Each row was made from one small tree. The marks that hang from a mark follow it in brackets, in the order of their numbers. Every link used is in the known rows. Write each row's tree.
Known rows
q_137[q_375 q_455[q_518[q_99 q_570]]]: [ -7  -5   2  10 -11 -24   6  -1  10 -20 -21  14  -2  12   3  -1   4   6
  -7  -1   2   7 -16  -2 -22]
q_137[q_455]: [-5  3 -6 -2 -1 -4  0 -2 10 -6 -4  4  0  0  0 -4  4 -3  0 -1 -3 -1 -8  2
 -5]
q_375[q_137 q_986]: [ 6 -3 -1  7 12 -3  1 -7 11 -7 15 -5 -2  0 10  4  2 -8 -5 -1 -8 -1  4  6
  4]
q_511[q_455[q_137[q_375[q_986]] q_518[q_99] q_829[q_570]]]: [-14  -6   2  12   0 -24   2  -6  17 -13  -7  12  -3  16   4   4  -8  -2
 -12 -10  -7   1  -5  -6 -17]
q_152[q_246[q_99 q_455[q_137[q_375] q_511 q_829]]]: [  1  -8   0   5  -8 -18   8  -8   9  12 -15   8  -5  18   2  -2 -13   0
   1   0  -6  -4 -18 -12 -17]
q_455[q_137[q_375] q_511 q_518[q_99[q_829] q_314 q_570]]: [ -3 -16  17  26  -7 -34  14  -9   5 -20 -12  21   0  28   7  28  -9   4
  -9  -4   9   9  -1 -23 -30]
q_314[q_518[q_99[q_829[q_455[q_137[q_375]]]] q_570]]: [ -5  -3  -5  33   9 -19   5  -1   0  -4 -12  16   4  16   8  -1  -7   4
   3  -7  -1  12   7  -2 -24]
q_246[q_455[q_518]]: [  0   2  -7  10  -2 -14   2  -1   7  -7  -9   0 -10   8   2  -1   3  -2
  -1  -7  -9  -3  -8  -5  -6]
q_99[q_829[q_455[q_137 q_511] q_570]]: [-11   3 -12  22   7 -13   1 -12   5   5  -5  15   2   6  12   1 -15 -10
  11 -15   3   2   5 -13 -13]
q_152[q_246]: [ -2   0  -6  -1   1   3   0  -4  -5  14  -3  -5   1  -4  -4 -10  -5   8
   0   6   3  -1  -5   4  -4]
q_152[q_246[q_99 q_455[q_137[q_375] q_511]]]: [  6  -6  -1   8  -2 -18   7  -8   6   5 -12  10  -9  15   5  -4 -11  -6
   4   4  -1  -3 -18  -6 -16]
q_829[q_455[q_137[q_375] q_511 q_518[q_99 q_314]] q_570]: [ -5  -7   5  26  -3 -37   1 -13  -3 -17  -7  27  -9  19   9  11 -12  -9
  -3 -11   7  -2   4 -10 -23]
q_99[q_829[q_455 q_570]]: [-16   8 -14  16   3  -2  -4  -2   3  15 -10   9   2   1   7 -11  -5  -1
  10 -15  -2   6   5  -4  -9]
q_511[q_455[q_137[q_375] q_518 q_829[q_570]]]: [-18  -7  -4   7   0 -27   1  -3  16  -9 -12  13   2  12   2   1 -11  -3
 -10 -12  -3   1 -12  -8 -12]
q_511[q_455[q_137]]: [-2  2 -6  7 16 -3  0  0  9 -5  6 10 -2  7  4  1 -7 -8  1 -2 -2 -3  0  2
 -4]
q_375[q_137[q_455[q_511 q_518]] q_986]: [  3  -6  -7  11   3 -21   4 -15  19 -20  10  -4  -4   5   9  12   2 -12
 -14  -5  -6  -5  -6  -1  -7]
q_99[q_518[q_314 q_570] q_829[q_455]]: [-15   2  -5  31   5  -8   5  -2   2   9  -7  18   2  13   7   5   3  13
   2 -12   3  13   9  -7 -22]
q_314[q_518]: [-2 -4 -5 11  2 -9 -1  0 -5 -4  1 -6  3  3 -3  1  0  2 -6 -3 -2  2  4  6
 -3]
q_455[q_137 q_518]: [  7  -2   2   9   7 -21   5  -9   7 -21  -5   3  -1   3   0  13  -6  -6
  -6  -1   2   1  -5  -5  -4]
q_314[q_518[q_99[q_829[q_455[q_137 q_511]]]]]: [  4  -2  -6  31   9 -14   1  -7  -1   2  -2   8   1  15   5   9  -9  -3
  -1 -10  -3   2  14  -4 -21]
q_829[q_455 q_570]: [-11   7 -13  14   2  -5  -7  -5  -6   5  -4  11  -3   0   7 -15  -5  -5
  11 -13   1   0   5   3  -4]
q_829[q_455[q_137[q_375] q_511 q_518] q_570]: [ -8  -5  -8  19   1 -38   1 -14   1 -16  -8  19  -5   6   9   3 -16 -16
  -1 -13   9  -2  -8  -9 -14]
q_137[q_375 q_455[q_518[q_314 q_570]]]: [-17  -9   4   6 -11 -30   6   1   8 -22 -14  15  -2  12   0   6   5   5
 -11  -1   3   6 -18  -6 -18]
q_455[q_137 q_518[q_99 q_314] q_829[q_570]]: [ -4  -6  16  20  -8 -23   4 -12   3 -16 -13  13   1  22   0  16  -8   8
  -6 -10  -1   2  10 -13 -16]
q_314[q_518[q_570]]: [ -8  -6  -5  20  -1 -11   2  -1 -10  -8  -1  -1   5   9   2  -1  -2   8
   0  -5   3   6   5   2  -8]

Which tree is each row?
[-10  -3  -3  37   9 -18   9 -11   4   0  -2  23   2  18  11  17  -7   3
   3 -12   9   9   9 -15 -26]
q_99[q_518[q_314 q_570] q_829[q_455[q_137 q_511]]]
[-14 -10  -2  12  -9 -38   8 -15  17 -19  -7   7  -7  14   9  10 -13 -12
  -6 -13  -8  -4 -16 -21 -12]
q_246[q_455[q_137[q_375[q_986]] q_511 q_518 q_829[q_570]]]
[ -9   3  -4  21   8  -6   1   0   7  14  -4  13   0   7   1   8   5   7
  -4 -10  -2   8   7  -3 -18]
q_99[q_518[q_314] q_829[q_455]]
[ -6   1  -7  17 -12  -5   3  -8   6  21 -22   2  -3  14   0 -17  -2  13
   5  -8  -5   3  -9   0 -16]
q_152[q_246[q_99[q_518] q_455[q_829[q_570]]]]
[ -6  -8  11  22 -16 -19   4  -9  -1  -3 -10   8  -2  23   2  20  -3   8
 -10 -11   5   3  10 -16 -23]
q_455[q_511 q_518[q_99[q_829[q_570]] q_314]]
[ -2  -8   4  22 -10 -22   2 -13  12 -11  -6   9   0  23   6  10  -2   3
 -11 -15  -4  -3   5  -7 -19]
q_375[q_137[q_455[q_511 q_518[q_99 q_314] q_829[q_570]]]]
[ -6   2  -4  24   8 -12   1  -5  14  -6 -12  13  -1  17   6   2  -7   0
  -1 -12  -2   5   4  -3 -19]
q_511[q_455[q_137 q_518[q_99[q_829[q_570]]]]]
[-16  -5  -6   6 -20 -24   2 -12  11  -9 -13   2   2   9   0   4  -6   0
  -9 -15   1  -4  -9 -14 -15]
q_137[q_455[q_511 q_518 q_829[q_570]]]
[  4   0   6  17  -5 -13   1   0   2  -7  -8   8 -13  21   2   7   7   5
  -4  -5 -11  -3   4  -5 -15]
q_246[q_455[q_518[q_99 q_314]]]
[ -5 -19  21  20 -15 -37  13 -11   2 -21 -11  19   0  31   4  28 -12   8
 -14  -6   6   3   0 -26 -28]
q_455[q_137[q_375] q_511 q_518[q_99 q_314 q_570] q_829]
[ -6  -1  -2  22 -10 -13   7  -2   2  14 -22   6  -6  24   2  -2   1  18
   2  -5  -5   7  -7  -9 -23]
q_152[q_246[q_99[q_829] q_455[q_518[q_314 q_570]]]]
[ -1   3  -8  21  -1 -17   6 -10  11   7 -27   5  -4  15   4  -8  -8   4
   8  -7  -5   5 -12  -6 -17]
q_152[q_246[q_99[q_829[q_570]] q_455[q_137 q_518]]]
[  3  -5   5  13   3 -21   6  -6   4  -5 -13  12 -11  16   0   1  -5   4
  -4   5  -5  -1 -11  -3 -19]
q_152[q_246[q_455[q_137[q_375] q_518[q_99 q_314]]]]
[ -4  -5  -2  23   0 -35   2 -17   3 -20  -4  17 -10  10  12   7 -13 -15
  -3 -11   4  -2  -1  -8 -19]
q_829[q_455[q_137[q_375[q_986]] q_511 q_518[q_99]] q_570]
[-10  -5   0  21   8 -21   8  -3  17 -14  -7  15  -3  19   9   9  -4   1
  -8  -5  -3   9  -5  -7 -23]
q_511[q_455[q_137[q_375[q_986]] q_518[q_99[q_829] q_570]]]
[ 11  -5  17  17   4 -20   6  -7   1 -21  -5  12  -5  18   0  22  -2   2
  -8   1   1   1   8  -6 -14]
q_455[q_137 q_518[q_99 q_314]]
[ -3   0  -1  28   3 -13   9  -9   3   2 -17  11  -5  23   5   1  -7  13
   5  -2  -4   5  -1 -10 -25]
q_152[q_246[q_455[q_137 q_518[q_99[q_829] q_314 q_570]]]]
[-13 -15  14   0 -21 -32   6  -8  15 -16  -4   7  -6  18  -2  22   3   2
 -26  -3  -8  -3 -10 -15 -24]
q_137[q_375[q_986] q_455[q_511 q_518[q_99 q_314] q_829]]
[ -4  -7   7  21 -16 -22   6  -9   0 -19  -7  13  -5  25   4  15   2   8
  -7  -6   6   0   2 -11 -26]
q_137[q_455[q_511 q_518[q_99 q_314 q_570]]]
[  0   3 -10  24  10 -22   3  -9  -1 -16  -6  15  -4   8   9   2  -9  -4
   5  -9   4   2   1  -6 -11]
q_829[q_455[q_137 q_518[q_570]]]
[ -8   3 -10  30   2  -7  -4  -2  -4   9 -10   5   3  11   4  -8  -2   5
   3 -14  -5   7  15   4 -18]
q_314[q_518[q_99[q_829[q_455 q_570]]]]
[ -6  -5  -2  29 -10  -9  10  -8   3  19 -15   9  -5  26   5   1  -1  16
   4  -5   2   7  -5 -10 -29]
q_152[q_246[q_99[q_518[q_314 q_570] q_829] q_455[q_511]]]
[ -5  -8   7  -5   2 -17   6  -2  13  -6  -7   9   5   4   0   7 -11  -4
  -5   0  -4   2 -11 -11  -4]
q_455[q_137[q_375] q_829]
[-13 -10  13  -2 -15 -27   4  -3  18 -15  -9   7  -4  14  -4  14   8   6
 -24  -1 -12   1 -11  -8 -20]
q_137[q_375[q_986] q_455[q_518[q_99 q_314] q_829]]
[ -3  -5  -1  28   3 -31   5 -13  -7 -17   3  20  -6  19   9  18 -11  -4
   0 -11   8  -2   6 -15 -18]
q_829[q_455[q_137 q_511 q_518[q_314 q_570]]]
[  1   0  -6   6  11  -6   1  -9  20 -13  12  -1  -1   0  10   0   5 -10
  -5  -1 -11  -2  -3   8   0]
q_375[q_137[q_455] q_986]
[  0  -8   6   1   6 -31   8  -8  14 -28  -2   4  -4   0   2  16  -4 -11
 -14   4  -1   2 -15  -5  -5]
q_455[q_137[q_375[q_986]] q_518]
[ -6   1   6  29   2 -10   1  -9  -1   3  -3  23  -3  22  10  10  -9   0
   7 -11   1   2  19 -12 -22]
q_518[q_99[q_829[q_455[q_137 q_511] q_570]] q_314]
[ -7  -2  11  20  -9 -13   2  -3   1  -3 -15   8  -1  18   0  11   3  12
  -7  -9  -1   7  10  -8 -19]
q_455[q_518[q_99[q_829[q_570]] q_314]]
[  4   1  -3   8  -1  -6   5  -7   8  14 -15   3  -4  15   1  -8  -8   5
   7  -1 -10  -2  -9  -6 -11]
q_152[q_246[q_99 q_455[q_137 q_829]]]
[ -5  -4  11  25  -9 -12   7  -1  -2  -5 -14  10   0  24   2  15   4  19
  -5  -6   1  11  10 -12 -23]
q_455[q_518[q_99[q_829] q_314 q_570]]
[-14  -3   4  25  -1  -6   9  -1   5   3  -8  11   6  13   4  11   5  16
  -2  -6   5  15   5  -8 -19]
q_99[q_518[q_314 q_570] q_829]
[  9   2  -5  17   6 -11   5 -10   4  -1 -13   3  -9  11   2  -6  -7   3
   3   2  -5  -3  -6  -1 -16]
q_152[q_246[q_455[q_137 q_518[q_99]]]]
